Each row was made from one small tree. The marks that hang from a mark follow it in brackets, in alphabetical order. Every link used is in the known rows. Write each row's tree.
Known rows
gano[zezu]: [ 19  14  -2  -1  13   2  -1   7  18   3 -13  -8  -4   0 -12   5   0  -2
  -1   4  11  -2  -4   9  11  -6 -11  -1  -4  -7  -5   9]
siput[matiz matur]: [ 12  12 -10  -5  11  -7   5  12  -1  12   6  -3   4 -10   5   5  -2   0
 -11   6  -3 -12   2   1  11  -8  -5   6   5  -4   5  26]
tuku[nadugod[matur[zezu[kipev[mifepi]]]]]: [-28   6  23 -20 -13  15  22 -19  25  -2   8  -5  -3  -4  -6 -15   6  -4
  -9   7   1 -25 -10 -18 -17 -15  15  -4   4   1 -12 -38]
tuku[nadugod[matur[zezu[kipev matiz]]]]: [  4 -20   9 -19 -18  22  24   0  20  -4  -5  -2  12 -14 -13  -1   4  -4
 -16   3  -6 -18   4  -7 -12 -15  12  -3  -8   2   7 -36]
belim[mifepi siput zezu]: [-10 -23   7  15  13  -3   9   9  37  10   3   4  -4  49  16  20 -16   5
  13  -7  14  19   4   5   2  25 -27  -5  -2 -13   4  28]
siput[kipev[futun] matiz matur[zezu]]: [ 11   4   8 -12   7  -9  -6   0 -25  12   5 -11  18  -8  12  19   6  13
 -17   4   1 -27  -4  -4  -9 -24 -17  15 -11  -1  11   3]
nadugod[matur[zezu[kipev matiz]]]: [ 11 -18   2   3 -20  11   7   2  16   2  -9   8   4  -7  -9 -14  -4  -6
 -12   2 -11 -12   5  -1  -8 -12  14   9  -4  -5   8 -23]
gano[zezu[kipev matiz]]: [ 15 -11  -3 -10  -1  12  -5  13  15  -5 -24  -5  10 -16  -4  -1   0  -4
 -14  -6   1   6  -6   6   4  -8   0   3   1   9   7 -11]
belim[futun[matiz]]: [ 17  18 -23   9   5  -9   0  -2 -29  -6  -3   9  -7  -2 -20   0  -4  -1
  16   5 -15   7  21   6  24  19  -4  -6 -17  -2   3  13]
tuku[nadugod[matur[zezu]]]: [  8   5   9 -11  -3  11  29  -4  22   5   6  -5  -1   2 -21   4   3  -2
  -3  13   4 -26   5  -3  -4 -13   2  -6 -14 -16  -5 -15]
belim[siput zezu]: [  5  -9  -2   3   8   2   9  14  28  19   3  -7   1  28   5  17  -9   5
   7  -2   7  15   7  14   1  19 -24  -5   1  -9   1  27]
belim[futun mifepi siput[kipev] zezu]: [-17 -22   9   6   7  -8  -4  -7  12  16   9  -8   6  59  19  35 -22  11
   4  -8  -1  15  -1   1  -7  29 -34   2  -5 -11   9  22]
gano[zezu[kipev[futun mifepi[matiz]]]]: [ -3  -1  13  -7   4  -2  -8  -3 -13 -16  -3   3   1  -9  14  -4  18   1
   5  -6   4   4  -4  -2   0 -14  16   0  16   6  -8  -5]
gano[zezu[kipev[futun mifepi] matiz]]: [-12  -4   6 -11  -5   8  -1   1 -13 -18 -17   4  -6 -13   7  -1  15  -4
   3 -10   2   4 -12  -5   2  -9  20  -6   6  19 -11 -17]
zezu[kipev[futun mifepi] matiz]: [-14   3 -10  -5 -14   6   0   0 -24 -14  -4   4 -10 -19   0 -10  12  -8
   7  -7  -4  10  -7  -2   4   5  26 -11   7  21 -13 -15]
belim[zezu[kipev matiz]]: [  3 -18 -11  -6  -7  12  -6   7  14   1 -20  -6   4  -4  -1   8  -5  -5
 -14  -4   3  15   4   1  -3   5  -5  -2   4   5   7  -5]
siput[kipev[mifepi] matiz matur]: [-18  19   9 -13  12  -8  -7  -6  -9   5  10  -5   6 -16  13  -5  -2   2
 -21   5   1 -15 -17  -9  -5 -14  -2   7  14  13   4  11]
zezu[kipev[mifepi]]: [-19  24  -4  -3  -6   2  -5  -7  10  -1   3  -7  -9 -13  -5 -23   0  -9
  -3   0   2   5 -15  -3   0   5   9  -3  16  12 -15 -12]
kipev[futun mifepi]: [-10  29 -10   4   0  -6   4  -4 -20  -6   8   1 -25  -4  -8  -5  11  -6
  22   3   5   3  -6   1  12   7  15 -15   2   4 -24   5]
kipev[futun mifepi[matiz]]: [  5  11  -4   9   7  -8   1  -2 -27 -14  12  13 -13 -12  -3  -4  16  -4
  24   4   4   8   7   6   9   1  22 -10   7  -3 -11  16]
belim[mifepi[matiz]]: [ 17 -10  -4  23  16  -7  -3   6  10  -9   5  14  -3   6  -5  -1  -5  -4
  13   3  10  14  11   7  11   6   0  -1   0 -18  11  23]
siput[kipev matiz]: [ 16  20  -6  -7  12  -4 -13   4  -9  12  -2  -5  22 -26  -5   1  -2  -1
 -15   6   2  -1  -8  11   7  -4 -19   8  -4  12  12   8]
para[mifepi[matiz]]: [ 19  -1  -6  23  -2   1  -2  14   2   1  11  21 -11  -9  -5  -6  -2  -6
  14  13   6  12  12  10   3   5   6 -10  -5  -7   3  17]
nadugod[matur[zezu[kipev[mifepi]]]]: [-21   9  16   3 -16   4   4 -16  21   3   3   5 -10   4  -1 -27  -2  -6
  -6   5  -5 -19 -10 -13 -13 -12  17   7   9  -4 -11 -27]
zezu[matiz]: [ 23   2 -19   7   1   7   4  14  -1  -2  -9   4  -5 -18 -21   0  -1  -9
   4   3   0  10   7  14  13   6   7  -7  -7   1   4  11]
kipev[mifepi]: [ -9  27  -5   6   5   0   1  -4   5  -1   3   1 -19  -7 -14 -15   1  -9
  12   6   8   3  -8   3   8   6   9 -10   6   1 -16   7]
matur[zezu[kipev]]: [ 12   7  -2   1  -6   6  -7  -2  19  11  -6 -11  10  -7 -13  -9  -3  -1
  -8   3   5  -7  -4   1  -8  -6 -13   7  -6  -6   0 -18]
belim[mifepi[matiz] zezu[kipev]]: [ -2 -28   4  10   8  -3 -13  -2  24  -8  -5   3   5  21  15   7  -7   0
  -5  -5  12  19   9  -6  -5   4 -12   4  11 -14  15   8]
gano[zezu[kipev[mifepi]]]: [-17  15  12 -10   3   5  -7  -6  20  -4 -12  -8  -5  -5   3 -14   2  -3
  -8  -3   9  -1 -20  -6  -1  -9   3   0  14  10 -13 -14]

Which tree is each row?
[-11 -27   2  20  13 -12   7   0   0  -1  -1  20  -4  54  16  24 -17  11
  24  -9  -6  22  24  -1  12  36 -27  -5 -15 -11  13  29]
belim[futun[matiz] mifepi siput zezu]
[  4  16 -14 -11   2 -16  -6   2 -37 -15   9 -12  -7 -14   1  -2  -1  11
 -12   5  -5  -4   7   0   4  -2 -10   4  -7  16   6   3]
siput[kipev[futun[matiz]] matur]
[ -3 -10  -6  18   4  -9  11   4   8  14  18   6  -3  47   4  17 -16   4
  25  -7  -9  14   5   9  13  35 -12  -6  -7 -16  -2  29]
belim[futun mifepi siput]
[-19  22  -8  -2  -6  -7  -4  -6 -32 -24  -1   9 -13 -21   1 -25  11  -2
  10  -3  -5  10   2  -6  11   9  12  -7   1  27 -12 -18]
zezu[kipev[futun[matiz] mifepi]]
[-15 -12  16   5 -18  11   8  -9  13  -5  -8  16  -6  -6  -2 -23  -1  -8
  -6   1  -9 -13  -4 -10 -12 -13  28   4   4   1  -1 -28]
nadugod[matur[zezu[kipev[mifepi] matiz]]]
[  7  -6  -6  -6   6  -9  15  13 -11  27  21   1  15  22  20  24 -10   9
   4  -5 -24  -7  10   6  11  14  -9   4   5  -9   7  43]
belim[futun siput[matiz matur]]
[-10  -7  -7  16   8  -7  -2 -11   6   5  -4   0 -17  52   1  30 -13  -1
  14  -1   4  10   7  -8   9  21 -15  -7  -8 -26  -3  21]
belim[futun mifepi zezu]
[-17  12  19  -4   6  -4  -5 -14   9   5   8 -15  -4   1  -1  -6  -6   6
 -18   8  10 -23 -16 -12 -24 -19  -6   8   2  -4   0  -6]
siput[kipev[mifepi] matur[zezu]]
[  1  -5  16   9   5   3 -10  -8  10  -2   0   8  11 -15  -1 -18   6  -1
   2   2   6  -1   1  -3 -15 -14   9   7   8  -7   6 -11]
matur[zezu[kipev[mifepi[matiz]]]]
[-10  -7   6   2 -11   9   0  -5 -17  -9 -11   9  -2 -14  -2  -5  13  -2
   9  -6   1  -3  -5  -7  -8  -7  18  -4  -6   9  -6 -26]
matur[zezu[kipev[futun mifepi] matiz]]
[  0  13   2   0   7  -8 -12  -8 -32 -13  14   1  -1 -19   0  -4  12   0
   7   4   5   8  -2   7  -3  -4  11  -2   7   8  -3   6]
siput[kipev[futun mifepi[matiz]]]
[  3  -1 -13  -2  -2  -7  16   9   1  23  27 -12  -4  33   7  19 -14   8
   6  -2 -20  -2   8   8   4  20  -6  -1   6 -15  -3  36]
belim[futun siput[matur]]
[-13 -32  -7   7  -6   3  -7  -7   3  -3 -15   3  -2  36  10  24 -13  -2
   0 -11  -6  17   6 -12   2  18  -5  -3  -2  -9   8   1]
belim[futun mifepi zezu[kipev matiz]]
[ 12  -2 -23  -7 -16   6  -1  11 -21  -7  -5  -4   0 -20  -7  -1   8  -5
   1  -6  -7  10   2   7   8   6  12  -5  -1  15  -4 -11]
zezu[kipev[futun] matiz]
[ 18 -15  -3   3  -8  13  -4   6  11   4 -17   1  15 -18 -14  -5  -1  -3
  -8  -1   1   0   2   4  -7  -7  -1   5 -10   1  11 -19]
matur[zezu[kipev matiz]]
[ 17   1   5   2  14  -4   4   8   5  17  -2   1  13  -4   3   9  -1   5
 -10   7   2 -25   5  -3  -1 -20 -12  11  -8 -16  12  17]
siput[matiz matur[zezu]]
[ -5   7  -3  -1  -4  -5  -7  -4 -21 -13  12   4  -3 -17   6 -14  15  -4
  10  -3  -2  11   0   0   1   0  22  -4  17   9 -10  -3]
zezu[kipev[futun mifepi[matiz]]]
[ 13 -10  -7 -13  -7   8  -2  12 -11 -11 -19  -5   4 -13   2   8  11  -1
  -4  -9  -1   5  -4   5   7  -7   6  -1  -3  13  -2 -13]
gano[zezu[kipev[futun] matiz]]
[-12 -24   3  16   8  -6   9   0  17  15   7   4  -6  66  16  34 -18   7
  21  -8  -2  17  10   1   5  34 -23  -7  -4 -23   1  33]
belim[futun mifepi siput zezu]
[  8   9  -7  -8  -3  -6   2  11 -11  12  19 -14   8   3   2   9  -2   8
   4  -4  -1  10  -6  21   1  17 -18  -2  -4  13  -4  10]
belim[siput[kipev[futun]]]
[ 11   5  -6   2  -6  -4  -5  -1 -24 -10 -11   5   5 -16  -7 -10   8   6
   5  -1  -2  -1  13  -1   3  -3 -10   4 -20   8   4 -24]
matur[zezu[kipev[futun[matiz]]]]
[ -2  -6  24   2  14  -5  -9 -11   4  -2  12  -3   8  -8   6  -4  -1   8
 -15   9   9 -17  -3  -7 -26 -26   1  12   7 -11  14   5]
siput[kipev[mifepi[matiz]] matur[zezu]]
[  3   5  -1  -2 -23  -1   6  -6  -1   5   6  -5  -6   8  -2  -9   3   0
  -2   3  -9 -18   1  -4  -5 -11  10   8  -4  -8 -11 -25]
nadugod[matur[zezu[kipev[futun]]]]
[  1  12   6   3  12  -4 -14  -7  -6  -9  10   1   5 -23  -6 -14   2  -3
  -3   7   7   8  -4   7  -6  -5   5   3  11   5   5   8]
siput[kipev[mifepi[matiz]]]
[-16  13   7  -1  -9   1  -4 -12  -8  -1   0  -3  -6  -3  -1  -9  11   0
  10  -2   5  -8 -10  -9  -9  -7   7  -2  -1   3 -17 -25]
matur[zezu[kipev[futun mifepi]]]
[  7  -4   6 -10   3   0  -4   3  10  17  -2  -7  22 -10  12   0  -2   6
 -23   1  -3 -23  -3  -9  -9 -22 -12  18   3  -5  13  -3]
siput[matiz matur[zezu[kipev]]]
[ 15 -15   5  -3   2   5  -4   4   4   4  -6 -12  11 -10  -7   9  -7   7
 -25   6   3 -17  -2   0 -19 -20  -9  11 -10  -5  19  -2]
siput[kipev matur[zezu[matiz]]]
[-11  -6  11  -8   0  13  -4   2  11 -13 -22   4   0 -16   2 -10   4  -6
  -7  -7   4   5 -14  -4  -1  -9  14  -2  10  16  -2 -15]
gano[zezu[kipev[mifepi] matiz]]
[  7  16 -22  -5  -7  -7  -5   4 -30 -16  -3   0  -3 -21  -6 -15   6   1
   4  -2  -7  10  11   3  16  10  -2  -2  -7  21  -3 -14]
zezu[kipev[futun[matiz]]]
